What can hang from each mark
k_957: k_632
k_440: k_521 k_819 k_852
k_819: k_440
k_15: k_947
k_91: k_632
k_708: k_15
k_632: k_91 k_521 k_852
k_226: k_440
k_852: k_440 k_947
k_521: k_632
k_947: k_15 k_852 k_957

Every row comes from one small tree of marks. The marks that hang from a mark follow it in brackets, in the order of their numbers. Every link used is in the known rows. Which tree was each row made from?
In the rows, 128 means zero.
Known rows
k_947{k_15 k_852{k_440{k_521 k_819}} k_957{k_632{k_91}}}: [141 158  91 132 102 127 110  96  98 148 135 112 105 132  98  77 120 128
 126 183  85 139 121  44  95]
k_226{k_440{k_521{k_632{k_91}} k_819 k_852}}: [125 147 127 109  84 146 139 110  90 164 109 117 103 108 109 120 162 112
  68 149  69 142 111  17 105]
k_632{k_91 k_521 k_852{k_440{k_819} k_947}}: [129 143  64  93 114 211 146 191  90 129 117 118 131 114  66 118 161  91
  89 190  61  97 110  76 114]
k_819{k_440{k_521 k_852}}: [133 143 110 124 107 132 119  67  89 155 120 144 131 110  98 133 137 115
 101 164  86 172 123  67 111]
k_521{k_632}: [145 140 106 104 108 148 134  77  75 148 123 116 119 125 118 135 132 119
  85 164  81 138 123  94 120]
k_226{k_440{k_521{k_632} k_852{k_947{k_957}}}}: [109 142 136 122  96 137 133  61  86 181 112 132 112 126 111 116 147 104
 112 171  81 118 102  16 110]
k_852{k_440{k_819} k_947{k_15 k_957{k_632{k_521}}}}: [132 143  96 120 109 184 120 115  86 149 140 122 115 127  81  97 149  98
 140 208  65 100 119  77  96]
k_15{k_947{k_852}}: [147 137  91 119 111 132 132  96  85 145 124 127 129 132 113 127 125 118
 118 162 102 151 114 117 124]
k_440{k_521{k_632{k_91}} k_819 k_852}: [138 144 118 111  89 135 125 126  95 161 108 103 114 101 110 119 151 119
  80 137  59 150 114  25 101]
k_708{k_15}: [164 143 102 119 116 139 118  70  72 136 128 127 126 137 112 133 157 128
 105 158  75 140 129 138 133]
k_632{k_91 k_521 k_852{k_440{k_819} k_947{k_15}}}: [133 149  59 106 121 216 145 189  88 126 126 107 135 125  64 109 163  99
  97 190  44 110 112  89 112]
k_632{k_91 k_521 k_852{k_440{k_819} k_947{k_15 k_957}}}: [134 151  59 109 118 199 141 182  92 136 130 110 130 133  61  94 157 109
 111 200  61 109 112  62 112]
k_819{k_440{k_521}}: [135 146 101 113 112 136 126  86  81 139 127 150 119 115 107 140 140 122
  99 176  85 172 131  76 127]
k_15{k_947{k_852{k_440{k_521 k_819}} k_957}}: [136 139  95 119 105 132 117 129  96 151 128 129 118 126 106 104 133 113
 148 178  98 139 118  38 122]
k_91{k_632{k_521 k_852}}: [148 148  94 114 114 161 136  76  80 144 115 117 124 140 110 138 118 117
  97 145  74 140 124 103 111]
k_947{k_15 k_957}: [161 149  93 134 118 131 128  76  82 147 139 124 117 148 104 108 131 142
 131 177 103 161 127 113 129]
k_947{k_852{k_440}}: [146 136  84 111 114 157 126  68  89 137 124 133 127 125  95 124 120  93
 122 185 108 123 115 110 123]
k_632{k_91 k_521 k_852{k_440}}: [138 150  63  95 121 197 142 150  86 126 112 118 137 126  72 119 142 109
  76 182  85 120 119 101 122]
k_15{k_947{k_852{k_440{k_819}} k_957{k_632{k_91 k_521}}}}: [136 145  84 104  93 142 124 129  95 152 127 118 116 128  88  91 130 118
 108 190 103 120 116  58  94]
k_947{k_15 k_852{k_440{k_819}} k_957{k_632}}: [149 150  93 135 106 140 106  61  94 154 145 116 113 135  97  82 109 114
 141 190  96 130 122  76  92]
k_632{k_521 k_852{k_440{k_819} k_947{k_15 k_957}}}: [130 146  72 119 126 205 124 147  88 145 132 117 135 128  74 100 147  97
 140 198  59 105 116  70 116]
k_957{k_632{k_91 k_521 k_852{k_947}}}: [128 152  90 110 113 170 136 121  81 144 113 120 128 126  94 115 130 117
  72 169  75 112 113 113  96]

Which tree is each row?
[134 149  87 110 102 163 129 168  89 149 128 116 125 133  89  95 139 127
  94 177  87 128 124  59  95] | k_15{k_947{k_957{k_632{k_91 k_521 k_852{k_440{k_819}}}}}}
[132 143 107 114 108 144 125  75  81 160 123 138 113 128 102 114 131 115
 123 190 100 107 114  98 106] | k_852{k_947{k_957{k_632{k_521}}}}
[145 156  75 115 101 150 115  90  95 148 134 107 111 132  79  78 122 121
 116 198  93 121 118  69  92] | k_947{k_15 k_852{k_440{k_819}} k_957{k_632{k_91 k_521}}}
[131 140 116 134 106 167 146  68  83 160 125 134 124 134  92 124 156  98
 111 173  81 132 104 109 112] | k_226{k_440{k_852{k_947{k_15}}}}
[132 142  89 114 113 176 140  93  85 150 124 125 126 149  89 124 127  97
 126 182  73 102 116  63 104] | k_91{k_632{k_521 k_852{k_440 k_947{k_957}}}}
[137 144  86 120 115 201 139 121  84 138 130 109 127 140  88 126 142  90
 121 170  33 115 119  80  99] | k_91{k_632{k_521 k_852{k_440{k_819} k_947{k_15}}}}
[150 135  84 109 107 162 123  95  94 137 128 129 120 112  95 120 129  88
 124 181  99 122 116  90 117] | k_947{k_852{k_440{k_819}}}
[138 144 118 107 102 143 118 117  83 148 117 114 104 102 130 131 145 119
 100 148  58 147 127  42 122] | k_440{k_521{k_632} k_819}
[139 150  98 123 120 158 105 100  73 151 131 116 142 150  99 100 143 128
 114 173  67 116 130  93 108] | k_708{k_15{k_947{k_957{k_632{k_521 k_852{k_440}}}}}}
[137 149  91 125 111 139 107  83  93 155 136 106 113 130 105  90 122 115
 147 185  71 135 119  19 116] | k_947{k_15 k_852{k_440{k_521{k_632} k_819}} k_957}
[153 147  92 119  95 124 113 113  87 148 140 114 121 145  97  91 149 129
 107 176  78 123 122  70  99] | k_708{k_15{k_947{k_852{k_440{k_819}} k_957{k_632{k_91}}}}}
[123 144 127 137 102 163 132 103  90 160 120 131 111 113 104 119 168  98
 122 159  58 139 107  58 112] | k_226{k_440{k_521 k_819 k_852{k_947{k_15}}}}
[120 150 122 113 105 163 130 114  80 155 117 122 105 113 127 124 146 111
  83 151  62 140 122  25 121] | k_226{k_440{k_521{k_632{k_852}} k_819}}
[121 142 127 118  87 159 128  73  90 178 118 137 106 112  92 106 151  95
 110 180  95 105 105  55  87] | k_226{k_440{k_819 k_852{k_947{k_957{k_632{k_521}}}}}}
[146 157  90 132 115 124 105  22  86 162 129 115 116 139 105  88  99 134
 133 181 106 136 118 107 103] | k_947{k_15 k_852 k_957{k_632{k_521}}}
[124 146  82 114 121 180 145 170  89 129 117 127 133 130  87 122 150 102
  97 177  65 119 112  71 122] | k_632{k_91 k_852{k_440{k_521} k_947}}
[134 151 120 143  94 127 117 120  99 169 124 113 111 118 100  92 149 125
 124 155  61 144 110  42  87] | k_440{k_521 k_819 k_852{k_947{k_15 k_957{k_632{k_91}}}}}
[122 138 111 125 107 141 126  81  89 158 122 148 132 111  92 135 146 100
 112 175  73 152 114  62 108] | k_819{k_440{k_521 k_852{k_947}}}
[145 153  68 100 120 171 142 138  84 133 108 117 131 125  87 122 137 128
  71 163  90 138 118 113 125] | k_632{k_91 k_521 k_852}
[126 139 118 112  89 145 132 141  96 163 110 107 116 102 104 120 160 104
  92 148  45 129 103  19  98] | k_440{k_521{k_632{k_91}} k_819 k_852{k_947}}
[139 148 110 132 110 116  96  68  80 154 131 123 127 147 117  98 135 128
 135 170  74 125 124  71 110] | k_708{k_15{k_947{k_852{k_440{k_521}} k_957{k_632}}}}
[141 148  78 119 113 146 150 146  90 147 126 128 127 143  89 109 136 127
  96 177  98 129 110  82 118] | k_632{k_91 k_852{k_947{k_957}}}
